Each row was made from one walk, in order. Every step used is in the known rows, and no mark comes twice. Write each row's walk.
In the rows, 128 means zero.
Known rows:
vobemu/lamati/dilus/bape: [ 87 103 118  99  80  92 114 162 139 145 145 125 163 172 115 150 164 176
 152  94 108 156 193 166 124 166 106 177 128 114 148  95 151 110 115 129
 104 111 141 134 105]
nagotub/lamati/zokep: [127 106 135 138 135 142  97 123 113  99 131 117 125 115 144  56 142 144
 174  94 149  32 178 166 118  94 122 109 139 144 112 103 133 145 144 195
 131 101 159 169 176]
lamati/rikeg/bape: [124 108 121 129 136 129 142 135 131 128  65 128 190 118 150  82 149 152
 143 123 157  95 155 155 150 123 107 114 118 117 110 124 103  98 119 106
  83 133 161 107 137]
vuzov/muku: [106 130 138 164 141 128 149 130 144 130 118 140 162 128 152 132 127 111
 140  95 149 150 107 149 138 113 124 133 125 128 140 128  93 161 170 121
 114  87 113 120 136]
ritep/gapap/fipo/lamati/dilus/muku/vuzov: [134 131 195 114 121 138 122 123 133 167 154 153  99 128 116 156 117 169
  87 162  93 211 143  97 163 151 137 121 143 142 146 140 188 120 117  58
 140 167 111 108 189]
nime/lamati: [143 129 132 162 148 128  93 123 145 121  92  75 115 109 154 121  98 152
 147  87 154  96 134 144 111 150 141 103 130 143  89 100  83 116 167 146
 157 111 114 111 154]
gilim/muku/vuzov/lamati: [132 123  98 135 109 145 107  98 112 108 176 115 124 158  97 161 111  83
 103 144 152 101 115  99 126 123 127  98  78 117  86 141 116 169 116 154
 144  98 110 143  76]
gilim/muku/vuzov/lamati/rikeg/bape: [138 100  96 110 107 133 131 105  86 101 131 127 174 154  91 134 118 113
  80 163 147  75 134 130 161 118 119  82  78 104  83 133 119 139  84 127
 107 120 151 137  52]
muku/vuzov/lamati/vobemu: [152 149 101 135 135 101 131 116 100  86 142 150 113 144  99 102  89  87
 124 115 125 101 118 102 139 146 136 113 150 116  99 132  94 133 104 139
 141 127 150 162  62]
vuzov/lamati/rikeg: [125 125 114 143 161 114 147 148 127  88  77 134 152 146 142 131 132 142
 158 141 127 100  98 124 137 110 123 106 115 106 123 142 117 108 126 136
  85 138 154 123  82]
muku/vuzov/lamati/ritep: [138 135 112 154 135 133 130 101 102  83 203 104 102 110  92 130 113  70
 110 143 119 123 113  88 111 137 154 142 128 117  99 118 110 129  96 145
 137 137 140 158  89]
vobemu/lamati/dilus: [112 110 114 130 115 122 117 172 135 144 130 126 170 154 126 133 180 176
 152 106  94 133 132 145 129 160 115 137 100 109 117  92 133 104 142 105
 108 113 142 136 115]
rokez/gilim: [120 125 114 107 123 165 132 154 125 105 108 119 137 127 158 111 132 112
 151  71 156 113 110 145 121  97 129 118 131 121 124 124  84 134 149 153
 106  95 108 137 133]
lamati/zokep: [129 110 121 148 128 138 114 139 149 127 123 124 146 123 174  77 133 161
 159 111 134  76 129 156 113 117 125 149 126 104 119 122 115 125 140 173
 121 127 131 122 182]
rokez/vobemu: [130 163 109 144 143 145 149 143 138 116  97 145 148 125 161 106 127 109
 159 115 157 122 123 142  91 123 147 124 121 127 118 110  99 100 153 127
 122 101 115 119 120]
vobemu/lamati/ritep/gapap/fipo: [158 107  84 114 115 110 101 185 131 179 139 163 112  98 126 147 148 148
 107 103  73 203 112 125 102 101 150 160  91 153 128 135 119  87 169 112
  80 136 156 118 155]
dilus/bape: [ 98 128 131 121 101 110 110 121 160 140 123 120 136 140 144 128 126 118
 165  89 177 146 197 144 112 130 102 174 149 135 146 133 120 131 126 160
 113 110 125 112 151]
rokez/dilus/muku/vuzov/lamati/vobemu: [149 182 125 102  98  74 153 110 107  96 128 158 125 146 123 138 113 108
 114 112 131 110 108 128 143 138 123 110 179 105 159  97 109 125  69 115
 159 130 111 123  56]
ritep/gapap: [119 132 113 142 159 119 112 130 182 164  91 161 125 119 167 124 136 118
 156 116 163 144 123 124 124  98 121 153 108 128 129 146 111 126 168 129
 124 123 108 109 211]
zokep/lamati/ritep/gapap: [ 98  99 109  81 177 145 154 113 162 184 148 154 112  84 119 143 119 118
 129 147 108 140  95 152  95  96 171 163 144 134 192 118 122 132 171 124
 124 118  92 140 143]
fipo/lamati/ritep: [ 95  93 117 128 146 151 142 139 138 151 163  87 120  61 132 111 118 120
 158 162 123 116 108 122 117 165 160 136 150 122 178 119 117 134 123  86
 105 121 108 121 162]
gilim/muku/vuzov: [126 121 128 133 102 169  91 103 129 150 164 113 153 133 120 128 114 112
 119 140 171 101 147  92 120 136 138 124  68 132  75 121 117 154 141 132
 149 103 112 131 109]
zokep/lamati: [115 124 122 111 155 157 136 112 141 153 110 113 129 132 124 126 125 123
 146 102 147 114 118 156 106 108 120 115 139 139 146 132 116 139 164 131
 130  85 105 126 106]
gilim/muku: [105 103 118 118 105 159 110 130 154 170 136 121 168 127 143 141 142 133
 143 143 163 100 128 131 116 124 134 116  84 126 124 129 105 153 163 133
 120 100 102 111 141]
vuzov/lamati: [130 137  95 157 141 113 129 129 136  92 121 121 118 148 135 138 136  95
 145 107 145 123 109 130 127 111 104 109 128 114 117 145 104 141 126 159
 114 110 126 124 130]
tatugab/lamati/ritep: [120 120 112 144 121 112 139 131 149 121 172 103 121  77 116 123 123 116
 137 120 130 135 135 104  87 159 137 153 133 142 125 102 126 125 133 141
  89 114 130 151 168]
vapin/lamati/ritep/gapap/fipo: [134 107 125 122 146 163 114 158 140 179 152 110  90  59 131 129 133 139
 131 121 105 173 121 158 106 134 168 149 161 183 110 132 149  85 201 110
  75 154 141 149 179]
zuvi/gapap/dilus/muku/vuzov/lamati/fipo: [144 152 226 122 123 120 139  60  97  97  76 159 115 189 100 142 118 110
  39 152  95 181  80 101 124 101 123 149 109 157  93 171 137 169 129 167
 173 160 126 114  66]
rikeg/lamati/zokep: [137 107 123 166 104  94 110 147 114 113 133  98 133  95 167  72 152 138
 160 125 163  38 145 160 113 116 105 118 153 114 122 116 102 136 118 173
 129 102 122 163 175]
fipo/lamati/dilus/muku/vuzov: [ 91 131 201 119 118 145 138  97 136 132 168  96 130 123 122 136 123 146
 109 167 121 130 145 104 158 185 128 118 161 112 151 110 163 143  84  66
 160 138 105 122 143]
zuvi/gapap/dilus: [136 155 168 139 165 159 101 114 145 176  63 143 164 153 124  98 155 113
 153 122 136 155 111 112  93 137 118 137  92 149  97 142 101 129 176 140
 132 142 134  91 140]
fipo/lamati/vobemu: [112 113 110 111 145 120 142 153 137 155 101 135 130 100 137  85 100 135
 171 139 130  92 114 133 139 172 144 102 176 122 178 135 100 131 130  78
 112 114 118 127 132]
nime/muku/vuzov/lamati/dilus: [141 118 131 148 119 144 115  85 113  93 201 122 129 143 106 153 130 144
 111 152 101  94 148  96 119 189 148 103 115 110  80 104 173 128 106 122
 157 154 115 129  88]
sosoteg/lamati/rikeg/bape: [121 124 104 101 155 186 123 142 119 128  55  96 174 127 150 106 128 155
 151 140 148  66 152 174 176 107  93 105 130 139 105 124 126  93 119 109
 107 149 188  99  92]
rokez/vobemu/lamati/dilus/muku/vuzov: [121 174 153 100  95 118 154 135 119 105 146 145 159 159 121 157 149 139
  82 124  96 135 141 133 111 151 142 139 120 110 109  75 135  94 102  92
 161 109 143 141  53]
muku/vuzov/lamati/ritep/gapap/dilus: [164 152  88 140 159 133 151 113 107 131 171 154  89 116  64 144 110  71
  96 155  94 202 101  76 117 128 162 172  85 135 133 132 145 130 114 135
 170 171 119 141 122]
sosoteg/lamati: [117 145 108 126 155 197  96 138 145 132 100  87 126 125 158 132 118 124
 174 122 153  92 132 141 143 106 103 127 129 154 108 132 125 121 151 137
 143 127 148 103 114]
gapap/fipo/lamati/vobemu: [156 117 118 119 124 130 122 174 108 163 103 146 114 106 125  92  99 160
 153 122 101 149 122 129 142 163 147  85 166 154 157 152 118 111 147  75
  84 135 139 116 127]
rokez/vapin/lamati: [109 138 116 126 116 168 105 150 132 134  85  73 127 105 180 120 152 131
 193  45 184  92 132 191 109 156 125  96 174 135  92 118 166  90 196 129
  94 106 130 161 134]
sosoteg/lamati/ritep/gapap: [103 123  98  96 175 183 114 139 166 163 139 126 108  81 148 147 112 120
 157 167 115 118 111 133 131  99 149 171 134 150 151 118 130 114 161 127
 138 162 137 116 156]

Which walk is each row?
[136 104  77 129 109 110 100 170 135 129 110 124 151 141 168  98 146 166
 141  80 110  81 119 168 106 113 107 147 104 105 114 119 108 119 136 168
 113  98 156 128 145]	vobemu/lamati/zokep
[133 168 154 137 112 104 130  81 134  75 152 113 103 148 127 164 117  70
  83 120 158 130 129  96 136 106  93 115 146 118 109 152 106 155  85 150
 164 117 134 119 109]	dilus/muku/vuzov/lamati
[125  91 160 171  92  91 127 143  91 105  94 110 120 100 151  89 144 151
 125 139 160 100 129 137 128 105 115 128 137 157 113 138 127 137 145 141
 119 101  98 167 134]	rikeg/lamati/fipo
[133 108  77 112 117 101 126 166 116 133  55 126 193 135 138 103 164 155
 123  93 133  96 146 164 146 118  92 114  97 114 106 122  98  91 113 102
  76 103 184 113  97]	vobemu/lamati/rikeg/bape
[151 116 107 140 149 133 103 162 141 180  92 146  88 108 144 128 110 143
 148 121 127 195 114 122 137 111 126 107 121 158 147 172 147 117 164  86
  93 131 109  90 213]	ritep/gapap/fipo/lamati
[140  98 127 133 123 160 125 164 109 160 163  97 106  69 117 118 122 147
 141 149  94 169 120 114 117 154 162 116 142 155 155 137 134 111 138  82
  80 142 128 109 154]	gapap/fipo/lamati/ritep
[ 96 134 173 118 117 105 164 120 150  96 156 132 141 162 129 179 168 140
 110 149 104 141 123 150 151 136 112 112 165  90 168 119 133 145 106 133
 130 144 115 120 131]	vuzov/lamati/dilus/muku
[148 154 109 172 137 121 113 102 110  75 148 108 101 150 111 128 110  73
 125 109 153 123 123  93 129 118 107 116 116 123  74 145 114 138 103 154
 144 113 135 143  97]	muku/vuzov/lamati
[114  93 108 138 142 139 122 145 142 135 118 102 125 104 171  76 112 160
 168 132 130  71 109 162 129 141 130 122 145 105 159 134 133 142 119 135
 117 113 110 114 194]	fipo/lamati/zokep
[130 137 139 163 137 135 127 114 103  80 180 120 124 167  91 134 129 123
 126 142 109 131 130 105 141 166 129 123 119 104  83 105 155 125 100 132
 142 143 129 165  91]	muku/vuzov/lamati/dilus
[112 114 158 163 114 108 122 153 111 126 155 101 152 108 126 109 183 150
 166 148 146  92 159 136 132 164 111 108 149 118 127  93 134 121 122 113
 124 120 109 171 147]	rikeg/lamati/dilus
[157  94 103 133 142 133 105 168 137 171 105 153  92 108 167  98 105 181
 146 124  99 152 109 154 133 105 138 122 128 136 153 164 158 121 154 127
  95 144 114 102 239]	ritep/gapap/fipo/lamati/zokep
[114 146 172 111  88 113 119 123 134 125 158 118 154 157 118 159 161 154
  86 114 104 136 153 112 137 154 108 142 118 112 105  97 137 121  99  99
 156 118 149 133  92]	vobemu/lamati/dilus/muku/vuzov
[119 144 143 110 132  91 150  82 154 107 189 152  83 102 118 179 111  64
  62 162 119 154 107  92 126  93 150 160 152 114 157 137 109 150  95 144
 159 147 120 135 147]	dilus/muku/vuzov/lamati/ritep/gapap
[ 78 104 177 106 106 121 108 118 115 119 164 121 140 146  93 110 156 151
 178 106 146 109 252 164 133 146 119 139 164 154 148  77 177 137 125 157
 121 115 141 175 135]	nagotub/lamati/dilus/bape
[160 185 124  92 132  83 169 101 129 134 111 205  97 150  92 154 103  83
  68 136 104 183 111  96 145 120 135 140 142 129 171 155 119 150 107 128
 194 164 123 122 103]	ritep/gapap/dilus/muku/vuzov/lamati/vobemu
[132 128 123 136 106  72 128 155 108 129 116 130 137  86 136  78 141 113
 163 131 160  61 149 130 124 147 121  99 180 132 142 118  72 126 128 121
 120 104 129 174 115]	rikeg/lamati/vobemu
[166 163 125 117 128 105 153  96 134 112 131 170  93 162 121 148 115 107
  67 136 103 160 108 122 132  91 117 160 114 111 150 156 154 156  95 181
 200 165 119 109 164]	ritep/gapap/dilus/muku/vuzov/lamati/zokep
[168 166 140 129 105 123 156  96 107  90 143 128 109 165 112 134 121 111
  73 125 105 138 122 122 129 114 111 141 121 111 132 146 143 155  75 183
 196 156 137 113 113]	gapap/dilus/muku/vuzov/lamati/zokep
[156 151 176 136  95 120 174  88  84  81 106 138  97 173  96 150 111 121
  38 143 103 200 104 101 145 104 120 152 106 155 122 163 165 159 105 152
 188 154 111 117  71]	gapap/dilus/muku/vuzov/lamati/fipo
[160 184 132 124 137 102 149  89 137 125 119 160  86 158 100 179 120  67
  70 130 132 203 114  88 139  96 107 144 105 137 144 165 143 154 103 139
 198 152 113 102 143]	ritep/gapap/dilus/muku/vuzov/lamati
[140 103 124 129 167 136 120 177 130 177  45 162 121 106 151 120 107 191
 158 152 110 172 103 115 149 111 143 104 104 152 149 166 162  86 161  62
  63 163 138  92 168]	ritep/gapap/fipo/lamati/rikeg
[119 113  99 140 137 120 149 132 129  99 174 114 117 104 120 142 134  93
 133 143 111 125 101 127 111 126 147 136 144 109 148 123 102 133 119 150
 106 130 129 138 120]	vuzov/lamati/ritep
[ 97 141 209  85 128 158 156  75 134 141 170 117 134 151  98 156 134 146
  87 138 109 129 144 133 132 140 133 129 162 123 146  95 158 143 116 102
 175 120 110 141  75]	zokep/lamati/dilus/muku/vuzov
[106  92 145 105 114 113 115 160 140 189 137 159 108 141 111 148 119 188
 153 135  97 227 182 155 148 161 133 155 153 145 191 139 202 110 132  87
  84 162 102 110 198]	ritep/gapap/fipo/lamati/dilus/bape
[152 175 146 112 151 105 169 105 128 120  70 174 120 156 107 173 117 114
  82 159 112 184 103  81 149  95 124 142  89 128 148 160 156 126 100 116
 168 184 141  97  92]	ritep/gapap/dilus/muku/vuzov/lamati/rikeg
[126 113 115 122 124 148 124 117 100 106 128 129 158 156 103 154 107 132
 118 175 131  77 105  93 137 119 145  98  62 112  88 133 133 136 116 130
 114 132 144 141  29]	gilim/muku/vuzov/lamati/rikeg
